Each row was made from one walk, in order. Every step used is in the known rows, and no mark comes twice. Write each row's walk.
In the rows, 128 means zero.
Known rows:
nuga/zabunug/ludivuv: [126 122 139 156 114 139 148 107 148 107 173 130 160 109 146 134 145  55
 119 142 107 149 122 103 148 148 124 127 109 148 128 131 149  91 143 193
 111 133 170 155 157]
duna/dadusas/maba: [135 110 129 108 148 119 135 132 106 151 183 104 137 138 134 119 153  97
 151 120 122 139  89 127 130 130 124 142  80 181 126 129 135  86 127 119
 141 103 105 143 105]
rusub/fosole: [131 119 151 166 102 146 174 150 106 169 179 108 152 151 115 132 163 109
 123 150 107 161 126  92 143 116 111 135 136 169 145 185 138 109 118 118
 115 127 136  92 152]
zabunug/nuga: [121 137 136 159 121 108 143 138 133 162 144 138 171 127 120 127 147 119
 136 155 145 151 121 108 156 146 117 132 103 157 158 167 126 124  98 108
 149 108 126  77 102]
givos/tuzo/duna/dadusas/maba/fosole/zumik/zogom: [137 101 171 111 154 174  98 115  97  77  84 155 106 147 121 127 129 167
 178  56 114 122 106 133 131 136 176 148 159  50  85 103 127 157 124  96
 137  93  91 218 120]
givos/tuzo/duna/dadusas/maba: [143 108 140 108 164 131  82 125 121 147 173 123 115 157 119 127 130 108
 164 109 114 151  76 114 138 125 147 151 133 110  93 115 137 123 108 154
 143 103  97 179 107]
zabunug/nuga/duna/dadusas/maba/fosole: [110 120 104 100 151 124 149 131  82 123  61 124 103 130 162 138 111 170
 147  89 159 120 143 124 157 149 141 142 104 129 134  97 102 109 111 105
 160  69  76 149 103]
dadusas/maba/fosole: [125 105 116 132 119 157 147 126 129 159 111 129 158 138 147 130 125  92
 182 106 115 148 133 136 131 154 117 121 130 177 135 136 101 112 138 111
 111  72  97 113 130]
maba/dadusas/duna/nuga/zabunug: [126 173 133  42 108 116 125 122 165 112 154 127 114 125 135 132  87 147
  63 115  70 138 137 101 117 134 118 108 146 106 119 103 114 142 139 121
 102 173 109 144 125]
givos/tuzo/duna/nuga/zabunug/soni: [137 179 156 145 150 144  65 145 179 119 103 132 118 147 127 141  82 121
 131 138  99 153 102 116 158  99 146 149 149  69  94 117 133 145 140 162
 156 128 161 194 166]
dadusas/maba/fosole/zumik/zogom: [130  86 171 141 116 186 140 110 125  93  76 147 150 116 137 114 147 144
 186  71 117 115 110 135 126 156 139 119 138 128 138 126 116 121 146  65
 109  90 111 152 133]
zabunug/nuga/duna: [121 123 128 151 121 106 131 130 126 165 122 138 147 112 135 129 145 165
 125 145 160 126 125  85 158 140 120 132 115 126 155 147 123 120 105 119
 138 112 109  97 144]
soni/zabunug/nuga/duna/dadusas/maba/fosole/zumik/zogom: [122 105 159 130 143 176 146 108  98  40  11 132  86 102 147 143 122 199
 132  57 160  80 114 135  80 134 170 126 109  93 138  80 113 118 120  57
 131  97 142 166  94]
dadusas/duna/nuga: [140 110 139 126 117 111 103 120 147 159 180 123 120 141 131 106 119 181
  64 143 105 130 106  83 127 120 120 120 135 111 121 150 111 123 124 112
 122 111 102 134 112]
duna/dadusas/maba/fosole: [119 121 111 109 143 136 151 134  96 146 127 116 129 145 147 131 132 108
 164 101 116 145 135 141 129 137 133 143 103 166 121 125 109 107 136 110
 142  74  88 139 105]
givos/tuzo/duna: [142 123 145 150 133 127  81 127 143 176 181 144 162 148 107 123 146 113
 154 155 115 168 105  94 136 132 134 142 172  93 100 167 133 155 113 151
 127 126 123 134 153]
ludivuv/nikoniz: [124 125 126 146 145 103 131 158 141 187 178 132 169 126 123 124 116  85
 126 159 155 140 116  96 133 126 110 136 137 156 142 171 114 117 116 102
 167 106 123  98 156]
nuga/duna/dadusas/maba/fosole/rusub: [121 119 135  87 153 118 111 120  82 119  64 125  84  91 154 143 132 153
 144  91 142 126 151 154 133 125 139 140 126 114 111  87 119  78 128 129
 136  96  93 181 152]
zumik/fosole/maba/dadusas/duna/nuga/zabunug: [133 153 101  41 114 140 108 121 172  84 114 133  96 133 130 130  83 175
  59 118  74 122 133 178 120 156 128 107 159  75 100  98 128 198 160 159
  86 180 100 148 125]
ludivuv/zabunug/nuga/duna/dadusas/maba/fosole/zumik/zogom: [117 108 154  96 154 208 135 149  85  79  35 148  97 104 157 137 126 190
 143  54 158  76 120 115 152 156 170 131 149  69 144  65  98 108 123  40
 123 115  87 166 132]
nuga/duna/dadusas/maba: [131  88 124 104 154 115 116 120 102 147 162 111 109 130 152 127 155 147
 146 108 136 122  85 105 134 122 132 142  91 148 131 110 135  84 135 126
 127 104  90 167 142]
tuzo/givos: [125 107 164 152 104  98 142 122 106 190 172 125 180 126 144 128 176  98
 145 158 141 169 129 100 139 139 120 125 137 148 124 147 126 124 135  69
 118 133 133  66 161]
loseg/soni/zabunug/nuga: [120 144 124 223 119 138 145 120 125 140 126 122 158 149 121 121 142 109
 161 185 136 133 163 139 111 103 105 108 107 188 155 155 117 105 114 121
 118 108 201  64  91]
loseg/soni/zabunug/nuga/duna/dadusas: [115 133 116 191 150 120 138 122  85 123 125 108 106 143 146 132 143 169
 138 175 153 105 165 129 111  88 125 125  89 149 141 124 130  99 117 133
 135 123 176 121 107]
saseg/nikoniz: [143 115 148 154 167  77 143 142 126 190 244 128 179 125 112 121 180 106
 156 169 132 154 118 120 110 132  98 130 115 166 153 185 130 142 100  99
 119 119 109  66 137]
loseg/soni/zabunug/nuga/duna: [125 127 120 209 121 137 133 110 127 134 106 126 135 138 146 127 137 151
 155 176 151 110 160 121 115 101 109 109 115 163 155 137 124 104 124 129
 104 118 188  88 128]
loseg/soni/zabunug: [127 124 126 215 116 150 135 118 131 155 180 111 160 153 132 118 156  92
 170 196 112 139 152 142  87  94  96 109 117 197 139 168 124 103 148 130
  92 127 202  86 131]
tuzo/duna/dadusas/maba: [149 105 120 100 140 101 132 116  97 139 192 119 107 159 152 124 128 115
 158 121 116 138 105 125 142 131 134 162 134 172 100 115 130 100 124 180
 137 107 107 171 104]
loseg/soni/zabunug/ludivuv/nikoniz: [112 103 113 209 140 131 146 112 145 138 166 121 142 151 125 124 102  49
 145 174 167 116 161 107 112  93 100 113 130 179 126 149 133  77 129 178
 138  98 223 116 124]
soni/zabunug/ludivuv/nikoniz/saseg: [112 124 128 176  89 150 155 119 169 153 204 132 141 115  84 141  96  44
  73 156 158 137 126  94  96 120 105 135 127 146 172 161 172 122 127 154
 125 110 197 136 115]
fosole/maba/dadusas/duna/nuga/zabunug/soni/loseg: [135 168  66  98 105  86 106 108 194  96  72 142  96 118 100 112  70 102
  95 119 103 119 138 163 106 103 110 118 134 101 114  60 133 189 127 156
 126 180 143 168 111]
zogom/zumik/fosole/maba/dadusas/duna: [134 118 100  71 101  91 121 132 145 144 169 137 125 123  99 111 154 114
  90 119 147 104 126 166 119 144 126  95 163 102 134 142 147 204 160 170
 121 180  79  50  92]
zumik/zogom: [121 117 170 172 131 160 142 148 142 185 188 136 179 131 125 103 184 133
 154 127 110 116  91  84 126 132 123 124 122 154 147 179 136 120 147 119
 105 131 123 156 142]
zogom/zumik/fosole/rusub: [127 141 197 157 131 114 106 151 125 145 172 126 154  83 102 110 189 117
 140 155 151 116 109 171 125 114 127 123 130 114 135 181 143 105 158 155
 155 148 143  64 144]
givos/tuzo/duna/nuga/zabunug: [139 149 159 137 140 159  75 121 156 133 128 134 134 147 126 136  81 154
 129 136  75 154 109  95 132 138 142 148 152  62  88 125 116 152 124 147
 128 142 138 179 177]

Which walk is each row?
[133 146 183 148 142 134 101 146 138 126 168 132 143  89 109 126 170 131
 133 172 120 139 109 180 126 117 118 133 144 117 113 180 144 101 154 145
 111 137 143 117 141]
zumik/fosole/rusub
[122 143  90  84 128 113 126 141 140 138 150 134 159 139 102 129 144 119
 143 148 119 137 135 188 116 160 118 128 132 147 120 174 151 194 148 157
 100 181 100  90 124]
zumik/fosole/maba/dadusas
[127  94 124 104 136 119 136 110  81  80  95 132 122 122 140 127 133 129
 159 101 133 138 134 168 132 140 144 137 105 137 115 112 119 117 118  66
 153  84  99 127 111]
duna/dadusas/maba/fosole/zumik
[121 138 101  96 115  88 131 144 127 161 148 128 167 126  95 113 156 106
 152 138 158 109 140 184 122 156 132 115 122 143 139 172 147 198 160 170
 134 195  99  37 128]
zogom/zumik/fosole/maba/dadusas
[127 112 121 164 155 143 134 104 102 106  96  98  88 152 156 138 126 150
 168 132 157 101 140 141 119  95 124 118  77 172 144  83 123  70 120 134
 123  98 169 132  91]
loseg/soni/zabunug/nuga/duna/dadusas/maba
[126 176  90  98 116 113 108 134 200  65  96 136  86 124 101 109  79 130
  97 124  90 105 111 210 107 101 122 124 150  79 101  77 131 199 162 179
 112 181 137 172 108]
zumik/fosole/maba/dadusas/duna/nuga/zabunug/soni/loseg
[121 136 123 125 151  82 132 138  85 143 141 124 119 120 139 128 150 175
 112 142 166 119 132  94 158 127 138 148  89 122 141 136 131 121 100 115
 166 124 101 132 121]
zabunug/nuga/duna/dadusas
[122 109 165 164 114 162 148 129 114 112 101 161 167 112 127 113 166 166
 156 110 122 116 141 130 121 145 143 122 145 112 134 163 120 151 139  67
 117 119 116 137 156]
maba/fosole/zumik/zogom
[139 175  94  58  94 122 139 128 162  84  57 111  72 152 118 154  70 125
  45 107  89 138 155 135 157  97 126 105 156 105 123  75 141 172 137 153
 121 183 138 152 118]
rusub/fosole/maba/dadusas/duna/nuga/zabunug/soni
[110 134 100  87 155 178 144 162  90 135  72 134 104 117 159 151 101 139
 129  87 152 113 148 118 158 155 145 133 141 119 143  80  88  93 117  85
 122  97  78 130 130]
ludivuv/zabunug/nuga/duna/dadusas/maba/fosole
[123 100 122  92 137 109 135 108  67  60  26 137  93 106 155 138 110 195
 142  85 172 114 149 146 156 149 157 144 107 101 131  77 113 116  91  62
 167  77  81 126 117]
zabunug/nuga/duna/dadusas/maba/fosole/zumik
[144 171 121 184 117 108 124 132 167 113 121 131 112 132 129 108  82 122
 163 154  98 126 118 135 122  91 118 169 149 133 106 103 114 128 134 195
 151 138 184 194 163]
tuzo/duna/nuga/zabunug/soni/loseg
[121 105 108 103 150 138 143 129  85 142 106 111 106 128 167 136 131 154
 156  89 130 121 129 123 135 135 138 139 113 141 127 106 108 105 145 115
 131  80  76 170 143]
nuga/duna/dadusas/maba/fosole
[131 132 115  57 111  85 106 134 142 138 134 127 111 145  95 105 110 183
  74 111 138  92 133 152 113 143 133 103 142  82 119 142 125 203 148 158
 141 177  72  72  94]
zogom/zumik/fosole/maba/dadusas/duna/nuga
[138 100 109 154 129 141 112 132 131 143 150 139 161 139 110 120 160 127
 136 166 126 134 112 181 132 153 128 132 128 135 120 178 146 173 149 158
 108 133 113 102 138]
zumik/fosole/maba
[115 139 127 145 155 148 126  96  78  79   4 123  67 112 157 153 102 157
 163 121 159 107 203 185 115  94 123 118 118 135 120  64 106  67 115 130
 133  83 170 148  98]
loseg/soni/zabunug/nuga/duna/dadusas/maba/fosole/rusub
[130 142 124 215 125  92 130 148 163 168 167 135 164 112  96  90 165  59
 181 171 137 135  92 139 112  84 101 143 103 169 144 153 137 119 131 139
 150 120 166 124 133]
zabunug/soni/loseg
[121 152 127  40 101 100 136  94 177  87 162 128 102 124 132 134  83 127
  46 107  86 124 144  80 139 147 123 107 132  98 107  96 131 117 139 181
 105 166 125 181 108]
maba/dadusas/duna/nuga/zabunug/ludivuv
[145  91  99 166  98 140 154 124 103 165 117 123 156 154 102 140 154 110
 124 149 121 161 145 122 141 129 120 130 139 159 138 167 153 154 105 136
 120 143 130  82 153]
rusub/fosole/maba
[140 100 188 168 115 142 125 124 124 114 156 147 170 113 111 102 189 157
 149 133 129 115  95 108 123 132 138 127 124 121 141 168 153 130 133  73
 115 142 131 135 155]
fosole/zumik/zogom
[135 133 140 133 157 104  90 139 102 165 202 135 128 151 108 124 150 127
 136 146 111 160 108 104 135 119 149 158 142  89  86 161 143 158 112 150
 155 130 110 166 132]
givos/tuzo/duna/dadusas
[122 135 130 139 130 156 127 159 131 167 132 142 142 108 140 138 134 136
 111 150 157 113 125  80 161 154 127 123 155 120 164 130 112 107 110  94
 108 141 110  84 169]
ludivuv/zabunug/nuga/duna
[131 123 129 172 118 131 128 122 144 132 115 124 135 100 131 147 140 142
 105 152 159 119 115 103  85 130 119 118 113 138 155 150 124 121 107 112
 115 123 173  84 130]
soni/zabunug/nuga/duna
[126 204 126  51 117  99 115 144 189 102 128 119  96 121 140 131  81 115
  67 116  85 129 127 122 140  96 117 107 138 115 125  98 125 140 160 135
 129 164 136 164 114]
maba/dadusas/duna/nuga/zabunug/soni
[128 130 118  51 106 110 126  97 163  72 116 129  95 124 123 130  86 133
  48  92 133  91 136 144 135 161 145  98 135  65 106  93 142 178 164 233
 128 185 119 132 106]
zogom/zumik/fosole/maba/dadusas/duna/nuga/zabunug/ludivuv
[122 101 118 123 130 139 131 101  91  34  21 127  78  96 141 156 104 174
 120  86 172 108 140 162  86 136 157 128 103 106 125  74 112 119  91  55
 149  84 147 112  97]
soni/zabunug/nuga/duna/dadusas/maba/fosole/zumik
[134 151 117 202 130 144 126 181 175 171 182 141 157 105  91  93 151  24
 168 169 134 129  99 136 112  92 106 136 144 162 152 140 123 105 138 117
 121 148 172 105 151]
ludivuv/zabunug/soni/loseg
[142 144  96  48  86 139 144 111 141 101  79 115  91 152 118 150  79 157
  42 102  75 141 169 115 137 138 122 110 164 101 110  87 133 174 114 135
  95 194 114 134 136]
rusub/fosole/maba/dadusas/duna/nuga/zabunug
[132 173 142 159 127 137 127 147 169 123 142 125 156 108 150 134 139  46
 137 158 113 153 108 140 159 101 119 123 112 163 142 133 140 109 164 138
 137 130 179 134 156]
nuga/zabunug/soni
[121 112 117  83 142 164 125 132  78  66  40 146  84  99 157 148 112 164
 126  86 166 103 146 144 156 156 166 131 145  88 140  65  97  96  95  40
 139 108  87 108 137]
ludivuv/zabunug/nuga/duna/dadusas/maba/fosole/zumik
[140 121  88  55  90 100 146 113 127 141 107 116  93 168  96 139  93 181
  49 116 102 137 171 105 132 130 116 119 160 115 116 127 133 180  97 133
 113 183  86 119 103]
rusub/fosole/maba/dadusas/duna/nuga
[131 132  79  91  92 107 165 131 110 156 115 116 148 154  88 147 141 102
 133 136 113 159 169 127 126 144 111 128 139 168 140 158 152 172 100 142
 108 192 109  81 138]
rusub/fosole/maba/dadusas
[114 128 134 133 149 129 129 124 162 117 128 124 140 126 146 137  52  99
  87 128 137 128 127  76 143 137 125 139 111 117 115 120 115  95 124 162
 173 116 163 177 165]
duna/nuga/zabunug/ludivuv/nikoniz
[123 103 134 180 109 135 141 107 156 120 185 121 148 116 114 134 154  57
 107 154 134 135 115 106  69 132 121 127  96 166 131 167 150  96 123 177
 103 123 208 113 109]
soni/zabunug/ludivuv
